Known rows, with every step that occurs
L > S > X > D: [  2.1  -8.6  -3.2   7.3  45.9  -2.9   4.9  16.2  -5.7  18.5  -4.4  -3.7
  13.9  -0.2 -28.4  -7.8  -2.2  -1.7 -10.2 -35.7  27.1   0.6 -15.0]
D > T > S: [ -2.7 -12.2  -0.3   3.4 -16.0  -7.6  -8.6 -16.5  -2.4   2.6  -0.7  -0.2
   3.6   3.6   7.7  -1.8   5.8 -10.8 -18.4   0.4  -8.7  -5.7  -2.8]
D > T > U: [  5.7 -14.1  -1.1   1.9 -32.6   8.5  -3.8  -2.0   2.1 -12.6 -16.9 -11.6
   3.0   0.7   4.5 -21.8   1.9 -10.9 -10.4  -1.1  -3.3   9.0  17.4]
S > X > H > L > D: [-18.2  50.8 -11.6  25.3 -23.6  -7.8  21.7  15.5   4.7 -16.0  -3.8  14.8
  11.0  -4.9 -62.8  20.1   6.7  -8.6   6.0   5.5   3.8  -9.8  30.3]
S > X > H > L > D > T: [-14.1  44.7   1.6  22.6 -59.5  -6.7  13.0   6.7   7.2 -27.9  -5.9  16.0
  12.9  -5.8 -70.1  12.2  17.1 -22.0  -6.7   5.0   2.7  -6.9  30.8]
D > T > H > X: [ 10.4 -14.0   2.4   9.4 -15.7 -15.4   6.4  -2.5   5.8 -16.9   2.6   1.8
   5.8   6.6 -15.3   2.9  -7.5 -27.3  -2.7  -9.8 -25.4   0.6  -8.8]
X > D > T > U > K: [ 14.6 -16.0  -4.9   8.6  23.6  21.8  -8.7  -4.8  -7.7 -31.7 -10.1  -3.7
   1.1   5.0  20.4 -22.7   7.1 -18.7 -11.9 -20.6  -7.0   9.5  23.6]
L > U > K: [  3.3 -15.9 -12.2  18.5 -11.4  13.3  -3.8  -1.0  -5.4 -19.8  -0.7   8.2
  -1.6   6.0  25.3  23.6   2.6  -1.7   4.8   3.6  -4.1  -5.9   8.0]
U > L > S > X: [  0.6 -22.8 -16.5  23.3  -6.3   5.5   9.4  15.5   2.9  48.1  -5.1  -7.2
   9.9  -2.6   3.4   6.6   0.1  -5.0 -15.9  -6.7  17.2   6.5  -8.4]
S > X: [ -0.7 -14.3  -5.8  -2.5   1.0  -8.0   8.1  11.7   2.2   7.3  -6.1  -2.7
   4.2  -8.4  -4.3 -10.1  -4.1  -8.5  -6.6 -12.1   8.2  -0.5 -20.4]
L > S: [ -4.5 -10.5  -1.8   7.1  -8.0   2.6   1.6   5.1  -2.3  21.1  -0.3  -6.5
   8.5   3.6 -12.2   5.7   0.4   6.5   1.9  -0.9  13.7  -6.6   5.6]
T > H > L > D: [ -3.6  55.1 -15.5  20.4 -17.8 -17.8  12.4  14.3   1.6 -10.0   2.9  -0.3
  12.8  14.8 -29.4  32.0   6.8 -10.4  13.2   4.0 -24.6  -6.1  46.7]
L > D > T > S > X: [ -9.2  14.6 -10.9   1.4 -47.9 -13.2  -1.1   1.2  -3.6  13.0  -9.0  -3.9
  13.8   3.6 -14.9   5.9   1.0 -22.0 -23.5 -15.6  -2.0  -4.3 -10.0]
D > T > H: [ 10.7 -14.2   7.7   6.1 -25.7 -13.7   5.6   1.2   3.7  -9.0   0.8   2.9
   3.4   5.6   6.6  -5.9   9.5 -19.6  -1.5  -3.6  -4.0   8.4   6.1]
S > X > D > T: [ 11.2  -2.7  14.5  -4.0  21.1  -3.5  -6.2   3.0  -0.4 -14.1  -6.5   3.9
   5.5  -7.1 -23.7 -20.4   8.2 -20.1 -24.4 -37.9  15.4  10.2 -21.7]
T > U: [  0.3  -9.7 -17.3   6.4   0.0   6.6   6.2   4.8   0.6  -0.6 -15.0 -14.0
   2.0   0.1   9.0 -15.3  -8.6   1.6   0.7  -1.0  -2.8   5.7  17.8]
X > H: [-10.9  -1.4   1.9  17.1  -0.2   2.8  16.2  -0.3   3.0  -9.0   2.1  20.4
  -2.2  -3.1 -15.3  -2.4   3.5   3.6  11.5  11.3  18.4   2.9  10.8]
U > L > D > T: [  2.9  34.1   4.2  13.6 -70.6  16.4  -7.8  -1.5   1.5  12.7  -1.7   5.4
   5.6   8.6  -7.8  22.2  15.0 -18.9 -21.0  -1.3  -4.7  20.8  18.4]
X > D > T: [ 10.8   9.4  18.2  -2.3  16.8   5.0 -13.1  -7.6  -3.9 -21.1  -0.1   6.6
   1.4   1.0 -19.1  -9.2  12.6 -12.0 -16.7 -25.2   6.4  10.4   0.1]
U > X > H > L: [ -8.0  16.5 -12.3  39.8  -0.7   2.0  29.9   2.0   9.8 -22.4   6.6  23.4
  -2.7  -2.9 -40.3  23.6 -11.5  -4.6  17.3  30.0  -7.3  -4.4  29.2]
X > D > T > S: [  4.3   5.1   4.4   6.1  33.4  -5.1 -14.0 -15.8  -7.6  -5.7   1.8   6.3
   3.6   6.4  -5.2  -5.9   8.8  -9.3 -24.6 -23.8  -0.1   3.2  -2.8]
H > X: [  0.4  -2.3  -3.3   2.3  11.1  -0.5   2.3  -4.1   1.9  -9.1   1.2   0.0
   2.8   2.3 -19.5   8.5 -15.7  -8.1  -2.6  -6.3 -21.4  -7.5 -15.9]

Rows
[ 16.2   2.4  11.2  12.2   7.5   9.5   1.8  -2.7  -0.2 -15.6   3.1  11.0
  -1.2   3.9 -20.7   3.9 -10.7 -20.0 -10.1 -18.4   4.3  18.1  -9.8] -> U > X > D > T
[  4.5  23.9   3.1   7.0 -60.1 -10.4   6.0   9.0   0.4  -3.5  -1.1   1.7
  11.1  15.3 -13.7  12.7   8.7 -23.6   2.5  -8.0  -4.8  11.3  19.8] -> L > D > T > H
[-13.4  11.2  -7.3  25.1  11.0 -11.9  21.7   8.5   8.9 -20.3  -1.3  16.1
   4.3 -12.4 -42.7  -0.2   7.0  -4.3   2.7  11.9   3.7 -11.1  18.6] -> S > X > H > L
[  4.9 -12.2  -5.0  21.1 -21.5 -24.8  10.2  15.2   6.3   0.6  -3.4  -9.0
  19.2   2.8 -34.3   2.3  11.5 -21.0  -6.4  -4.5  -3.5 -13.0  24.1] -> D > T > H > L > S > X
[ 15.1  -1.2  13.5   6.8  23.5 -11.1   0.5   2.5  -1.6 -16.9   2.8   7.5
   4.2   8.7  -8.8 -10.4  13.1 -18.5  -6.2 -25.9   4.1  17.3   7.6] -> X > D > T > H
[ -2.3  -4.3 -14.4   6.2  72.9 -15.1   3.5   2.3  -7.1  13.2  -3.1   0.6
   7.0  -0.5  -4.0  -9.6  -5.9  -4.2 -19.4 -33.7   7.1  -2.4 -24.1] -> T > S > X > D
[  3.9   1.0   0.3  24.1 -26.0 -16.7   2.0   4.5   4.5  -5.7   2.2  -5.1
  15.1  10.8 -30.4  11.9  16.9 -13.2  -0.2   7.3 -11.8 -11.6  43.2] -> D > T > H > L > S
[ -5.1  24.9 -13.9  22.7 -53.7   6.9  -6.9 -10.6  -2.7  28.1  -0.6   1.4
   7.0  13.0   6.3  26.0  10.5 -17.1 -27.3   0.1 -12.6  10.9  17.9] -> U > L > D > T > S
[ 11.3  14.2  -1.4  29.4  17.6 -23.6   2.9  12.4   4.0 -36.0  -7.4  12.2
  11.9   4.6 -39.8  13.7  14.7 -19.7 -15.5 -29.3  -3.4   3.2  13.6] -> S > X > D > T > H > L > U
[  7.1 -14.9  10.1   2.3  12.8  -0.4  -5.0   9.6  -3.7   7.1  -6.1  -2.3
  13.7  -1.0 -34.2 -14.4   8.3 -14.7 -22.4 -36.7  26.4   4.0 -14.3] -> L > S > X > D > T
[ 11.3  21.9 -20.4  47.3  41.0 -12.1  20.9  14.3   3.6 -28.6   4.3  17.2
   3.8  16.2 -29.6  43.8 -13.9  -6.5  12.3  -8.7 -15.8   7.0  24.2] -> T > H > L > U > X > D
[  2.4  -8.3 -12.5  26.7 -23.9   6.6  14.6   8.5   2.5  -5.5  -2.7  11.0
  -2.4   7.0  -2.8  34.5 -24.3  -1.1   7.4   6.9   1.9   9.3 -10.1] -> L > U > X
[  6.4 -17.8 -27.8  31.6  47.8  14.3  11.3  20.7  -1.0  36.9 -18.1 -15.7
  10.9   2.7  -2.8 -13.0  -4.7  -1.7 -21.4 -29.4  20.6  20.5   7.2] -> T > U > L > S > X > D
[ 11.0 -24.4   4.8  13.6  22.8 -17.1   9.4  18.1  -1.2  10.3  -3.8  -2.0
  16.4   6.7 -24.1 -14.0   7.5 -20.9 -10.1 -39.9  24.6   8.9  -6.1] -> L > S > X > D > T > H
[-16.2  12.4 -12.7  37.7  -9.4  -9.7  19.6  11.1   9.1 -28.1  -7.5  22.9
   5.4  -8.8 -46.9  21.3   5.3   1.7   1.9  11.1   9.8 -10.7  16.3] -> S > X > H > L > U
[  7.5  -5.3  -5.5  18.7  27.9   0.2   3.8 -10.7  -3.7  -1.6   4.6   9.5
   0.8   7.9  -5.1   6.8 -15.7 -17.9 -16.5 -17.7  -5.0   8.6 -11.8] -> U > X > D > T > S
[ 13.7   7.9  -4.7  39.4  17.5  -8.4  15.6   9.1   3.2  -9.8   7.0   5.2
  13.4  15.1 -44.0  22.1  -3.7 -20.5   2.4 -10.0  -8.2   3.6  32.0] -> U > X > D > T > H > L > S
[-10.7  53.4  -9.6  13.9 -41.8  -9.7 -11.0 -11.3  -2.3 -10.9  -0.6  -1.7
  12.1  11.5 -35.2  29.7  13.6 -14.2 -18.0   4.3 -32.1 -16.9  39.2] -> H > L > D > T > S
[ -7.5   7.6 -28.8  46.4   0.6   7.9  35.1   9.5  10.0 -24.2  -8.2   8.7
   0.1  -0.9 -30.2   8.5 -19.7  -3.1  17.6  28.5 -11.2   1.8  45.7] -> T > U > X > H > L
[ 10.9  29.6   2.2  36.5  -1.6   5.6  -2.6  -2.7   3.5 -43.8  -1.1  16.4
   2.5   7.0 -46.9  36.0  -3.0 -13.0 -12.3  -8.9 -11.8   5.5  16.0] -> H > L > U > X > D > T
[ -4.2  51.6 -10.2  12.9 -60.5   5.4  -4.7   1.7   2.0 -26.7 -17.0 -14.9
  13.4   8.4 -39.2   8.3  10.4 -14.5  -9.9   5.1 -26.4  -2.2  57.0] -> H > L > D > T > U
[ 12.2 -14.5   4.7  21.6   9.1  10.9  -3.0   7.4  -1.0  27.8  -5.1   0.1
  11.1  -0.7 -17.5  -4.0  13.7 -16.2 -33.8 -31.3  24.3  17.5  -8.4] -> U > L > S > X > D > T
